Each row comes from the steps of one walk. Every step used is in the known rows, and no mark comes twice. Write the walk behind each row, first mark first.
(in the rows, 128 means zero)
Known rows:
paluru-bako-golo: [149 142 144 110 116 145 124 120 119  77  83 162  42 103  76 132 133 124
 125 146 128 154 137 110 138 130 142 126  96 120 121 129]
lano-rakugu-nimir-nasi-bako-golo: [134  93 109 159 100  38 186 159 155  88 147 103 118 159 116 128 128 133
 104 122 121 122 148  94 129 153 121 142  99 126 151 122]
nimir-rakugu-bako-lilis: [130 124 138 125 167 128  90 148 124 157 119 151 129 125 122 125 134 144
 103 111 172 117  96 121 140 139 122  85 137 130 135 124]
nimir-nasi: [119 170 123 128  77 143 132 126 138 133 122 159 146 137 105 134 140 126
 119 134 113 123 127 120 121 142 133 123 149 127 130 119]
nasi-bako-paluru: [146 140 155  82 148 173 102 146 134 140  81  97 139 121 132 122 150 132
 149 157 145 120 148 103 107 125 140 128 126 119 107 117]
rogo-rakugu-lano: [125 125 138 131  86 185 116 139 117 147 192  80 140 142  76 121 118 122
 153 135 103 131 145 144 116 117 170 146 134 125  94 133]
paluru-bako-nasi-nimir-rakugu-lano: [135 128 126 144 164  84 155  67  88 139 188 130 134 125 181 126  74 121
 140 136 125 142 124 125 134  90 116 131 150 129 158 130]
paluru-bako-nasi-nimir: [145 152 135 126 165  95 145  68 116 128  90 149  77 134 138 136 108 117
 132 142 128 128 133 136 136 100 107 126  90 128 158 143]
nasi-bako: [122 128 172 104 138 141 115 142 144 120 106 120 133 119 108 121 154 131
 147 141 126 122 144  90 118 117 137 112 104 127 119 126]
bako-nasi-nimir-golo: [118 124 156 138 134 123 163  57 122 152 103 139 113 133 202 131  86 157
 138 134  74 125 121 113 135 102 130 118 118 128 123 156]
rogo-rakugu-bako-nasi: [140 132 100 113 164 122 126 128 107 160 162 122 129 128  86 128 136 113
  94 121 146 103 124 170 118 118 158 118 150 132  88 148]
rogo-paluru: [126 122 132 117 102 174 108 121 122 150 130 146  88 115 137 130 136 141
 131 137 124 115 142 159 119 135 160 146 143 135  99 137]
nesed-nimir-nasi: [133 181 113 123  69 132 136  77 131 129 157 146 138 117 106 130 133 125
 127 130 103 131 117  91 137 145 133 155 123 128 147 112]
paluru-bako: [136 148 147 117 121 156 107 135 120 104  82 149  76 111  83 120 155 107
 139 153 130 146 135 130 132 129 121 116  87 126 141 132]
bako-paluru: [139 158 133  97 112 207  96 126 128 142  78 132 102 119 122 130 142 130
 142 160 119 128 137 128 118 135 151 146 111 117 109 120]
rogo-nasi: [125 142 147 100 121 151 127 127 124 157 100 163 110 127  84 132 123 130
 141 143 110 132 135 122 125 130 145 120 172 125  76 136]
nimir-rakugu: [118 136 141 133 128 146 114 138 122 122 159 166 147 106 135 125 139 131
 129 140 120 128 119 128 124 136 133 117 149 133 115 121]
lano-rakugu-bako-golo: [127 101 104 146 121 111 145 147 144  80 100 142 144 132  87 123 150 136
  89 113 138 132 126 119 126 158 139 146 122 131  93 125]
lano-rakugu: [118 117 124 149 108 143 131 145 143 100 127 123 133 141  92 118 164 128
 132 129 110 126 136 120 121 146 132 148 109 135 103 126]
nesed-nimir-rakugu-bako-paluru: [150 150  87 124 168 140  98 119 107 135 131 147 189  91 153 119 140 127
 102 141 151 130  99 116 131 149 130 156 149 123 149 103]
lano-lilis-kebo: [108 116 107 104 108 199  92 142 142  83 117 129  56 100 110 137 185 112
 154 105 127 160 132 180 126 124 125 139  87 130 112 128]
rakugu-lano-lilis: [110 115 147 136  68 200 106  99 141 115 154  83 121 106 126 122 151 124
 160 120 104 151 129 128 116 119 142 171  73 119 110 133]
rogo-nasi-nimir-rakugu: [127 140 128 133 162  95 146 146 119 145 139 162 187 133 157 137  77 138
 128 131 124 121 116 130 135 125 107 108 208 135 109 128]
nimir-nasi-bako-golo: [141 137 145 102  99 104 156 135 141  99 127 137 144 126  99 137 130 144
 114 128 133 125 139  81 119 133 136 106 141 124 106 117]
lano-rakugu-bako: [114 104 109 160 128 114 125 157 145 108  90 131 177 135  90 114 174 119
  96 120 145 125 123 141 119 157 126 135 124 137 119 122]
rogo-paluru-bako: [144 128 123 119 124 152 104 129 105 127 115 145  43 109 111 120 143 121
 125 144 153 133 145 168 125 128 138 136 123 133 122 133]
rogo-nasi-nimir: [126 149 146 124 130 125 147 124 136 158  74 153 148 146 121 142  85 132
 136 131 111 121 135 121 135 119 119 119 167 128 106 138]
nimir-rakugu-lano-lilis: [109 112 138 148  97 174 104 117 125 101 212  93 162  92 162 121 143 130
 149 113 118 150 114 140 118 134 126 160 120 125 121 126]
bako-nasi-nimir: [130 145 136 124 139 119 147  67 131 154 112 148 116 143 158 146  97 133
 139 135 101 112 135 128 131 100 126 137 111 130 128 144]
lilis-kebo: [110 121 129  93 119 180 105 149 127 111  94 159  87 110 101 137 161 115
 154 131 108 154 144 156 130 114 143 116 128 132 119 122]

Which walk is each row?
[110 115 149 142 102 160 121 123 111 135 188 126 173 106 147 117 115 137
 150 137 105 146 126 114 124 121 147 135 162 125 124 118]
nimir-rakugu-lano
[ 98  90 111 128 114 179  98 136 116  91 199 105 114  85 160 128 150 121
 160  99 125 173 122 180 123 115 128 143 143 132 120 116]
nimir-rakugu-lano-lilis-kebo
[119 123  96 187  76  75 169 153 148 119 140 111 122 164 121 123 142 113
 115 128 101 121 134 124 133 166 116 151 102 132 175 125]
lano-rakugu-nimir-nasi
[113  93  98 121  96 210  94 153 120 109 203  54  86 115  89 124 158 101
 169  97 119 160 141 211 117 106 158 155 116 131  90 128]
rogo-rakugu-lano-lilis-kebo
[124  97 113 166 113  39 173 172 157 113 146  86 151 165 121 118 148 114
 118 125 123 110 143 103 122 153 106 134 105 133 179 125]
lano-rakugu-nimir-nasi-bako
[146 125 112 125 130 148 123 167 121 112 129 121 116 122  66 130 127 124
  92 124 150 117 124 156 126 139 161 119 131 126  75 137]
rogo-rakugu-bako-golo
[123 125 109 121 182  95 128 108 102 143 167 179 168 100 154 130 128 128
  89 125 147 119 107 146 124 128 132 108 175 130 118 135]
nimir-rakugu-bako-nasi
[108 110 137 171 109 140 122 111 137 106 200  85 196 117 197 128 107 136
 148 108 122 139 111 143 125 117 103 164 113 129 150 124]
nasi-nimir-rakugu-lano-lilis
[162 143 103 127 133 111 140 183 125 158 156  47 128 162 125 121 124 107
 121 146 144 100 144 151 115 139 133 132 109 121 155 121]
rogo-rakugu-nimir-nasi-bako-paluru
[119 147 142 158 138 114 125 141 131 117 135 154 188 134 169 133 101 137
 133 136 120 117 116 126 133 124 110 116 150 135 151 122]
nasi-nimir-rakugu
[137 144 114 149 178 125 111 153 124 141  83 146 227 129 196 129 106 132
 100 138 169 114 106 150 125 136  98 119 160 126 157 114]
nasi-nimir-rakugu-bako-paluru
[115 125 160 141 129 129 163 113 130 154  71 144 154 136 162 126  68 156
 138 136  82 136 119 116 140 121 121 104 176 127 101 146]
rogo-nasi-nimir-golo
[121 117 142  78 125 190  90 133 127 144  73 142  13 141  88 142 148 127
 165 111 131 146 135 136 143 112 137  99 112 129 119 126]
bako-lilis-kebo
[122 133 120 148 190  72 143 156 118 155 100 180 229 128 145 134  84 132
  95 121 158 115 103 137 132 134  95  89 218 133 119 131]
rogo-nasi-nimir-rakugu-bako
[137 158 125 108 108  95 139 100 139 124 153 114 174 116 112 127 141 128
 131 128 120 120 130  47 130 133 130 137 119 129 147 111]
nesed-nimir-nasi-bako
[127 104 121  97 129  84 132 156 141 159  94 105  49 159 118 142 131 114
 149 107 146 131 139 110 147 116 111  83 100 126 192 121]
rakugu-nimir-nasi-bako-lilis-kebo
[141 136 101 141 187  97 144 111 117 157 149 115 169 151 125 132 103 119
  98 115 145  92 122 181 128 104 131 123 142 133 116 147]
rogo-rakugu-bako-nasi-nimir
[145 139 149 107 136 160  94 121 121 139  69 133   4 140  70 124 141 126
 146 134 152 140 130 105 146 125 122 102  66 125 149 133]
paluru-bako-lilis
[111 103  90 122 112 167 105  88 109  85 233  94 114  68 147 126 149 116
 167  96 105 180 113 140 139 113 132 178 125 132 139 106]
nesed-nimir-rakugu-lano-lilis-kebo
[126 134 124 134 169  91 144  86 130 152  89 159 167 141 156 138 103 126
 100 126 136 108 121 140 130 110 117 128 122 126 142 143]
rakugu-bako-nasi-nimir
[136  95 127 158 118  43 156 149 155 145 132  70  85 193 112 123 137 130
 130 107 146 105 136  86 136 142 101 118  81 132 176 127]
lano-rakugu-nimir-nasi-bako-lilis
[135 137 151  95 117 113 124 128 145 159 106 110 104 162  92 128 138 143
 129 112 154 108 129  73 128 130 114  81 120 127 130 120]
nimir-nasi-bako-lilis
[151 138 145  60 166 154 122 152 121 165  78 119 123 127 106 125 129 132
 139 151 147 126 147 105 112 121 143 112 186 117  69 124]
rogo-nasi-bako-paluru
[118 111 122 147 131 117 143  61 117 128 226  98 149 117 216 132  93 140
 139 102 115 132 111 148 123 100 110 164 125 131 135 137]
bako-nasi-nimir-rakugu-lano-lilis
[125 132 140 138 112  73 153 157 149 138 121 115 125 140 131 127 129 111
 129 139 118 114 139  88 128 135 116 117  94 121 190 125]
rakugu-nimir-nasi-bako
[146 164 131  90 120 141 122 141 134 140 111 108 155 138 128 123 144 129
 124 150 153 117 144 111 105 131 127 116 149 119 125 108]
nimir-nasi-bako-paluru
[128 126 139 148 177  93 109 139 135 156  93 143 185 154 161 134  96 145
 105 109 170 108  96 119 147 127  95  88 132 132 161 126]
nasi-nimir-rakugu-bako-lilis
[124 113  98 161 166  62 163 100 142 135 116 131 176 164 145 131 124 129
  92 109 141 105 123 142 125 125 105 138 132 140 128 140]
lano-rakugu-bako-nasi-nimir
[157 126 123 108 116 145 121 118  99  97 105 155  14  99 108 129 124 136
 113 142 146 139 145 153 132 134 155 141 126 129 100 133]
rogo-paluru-bako-golo
[107  73 140 193  96 118 163 145 144 111 111 110  89 138 158 107 134 137
 135 135  66 144 128 123 140 154 129 150  62 129 152 148]
lano-rakugu-nimir-golo
[128 129 125 155 161  83 136 142 131  97 109 170 208 116 163 139  85 146
  87 119 156 120 107 121 140 133 111 112 154 129 138 121]
nasi-nimir-rakugu-bako-golo
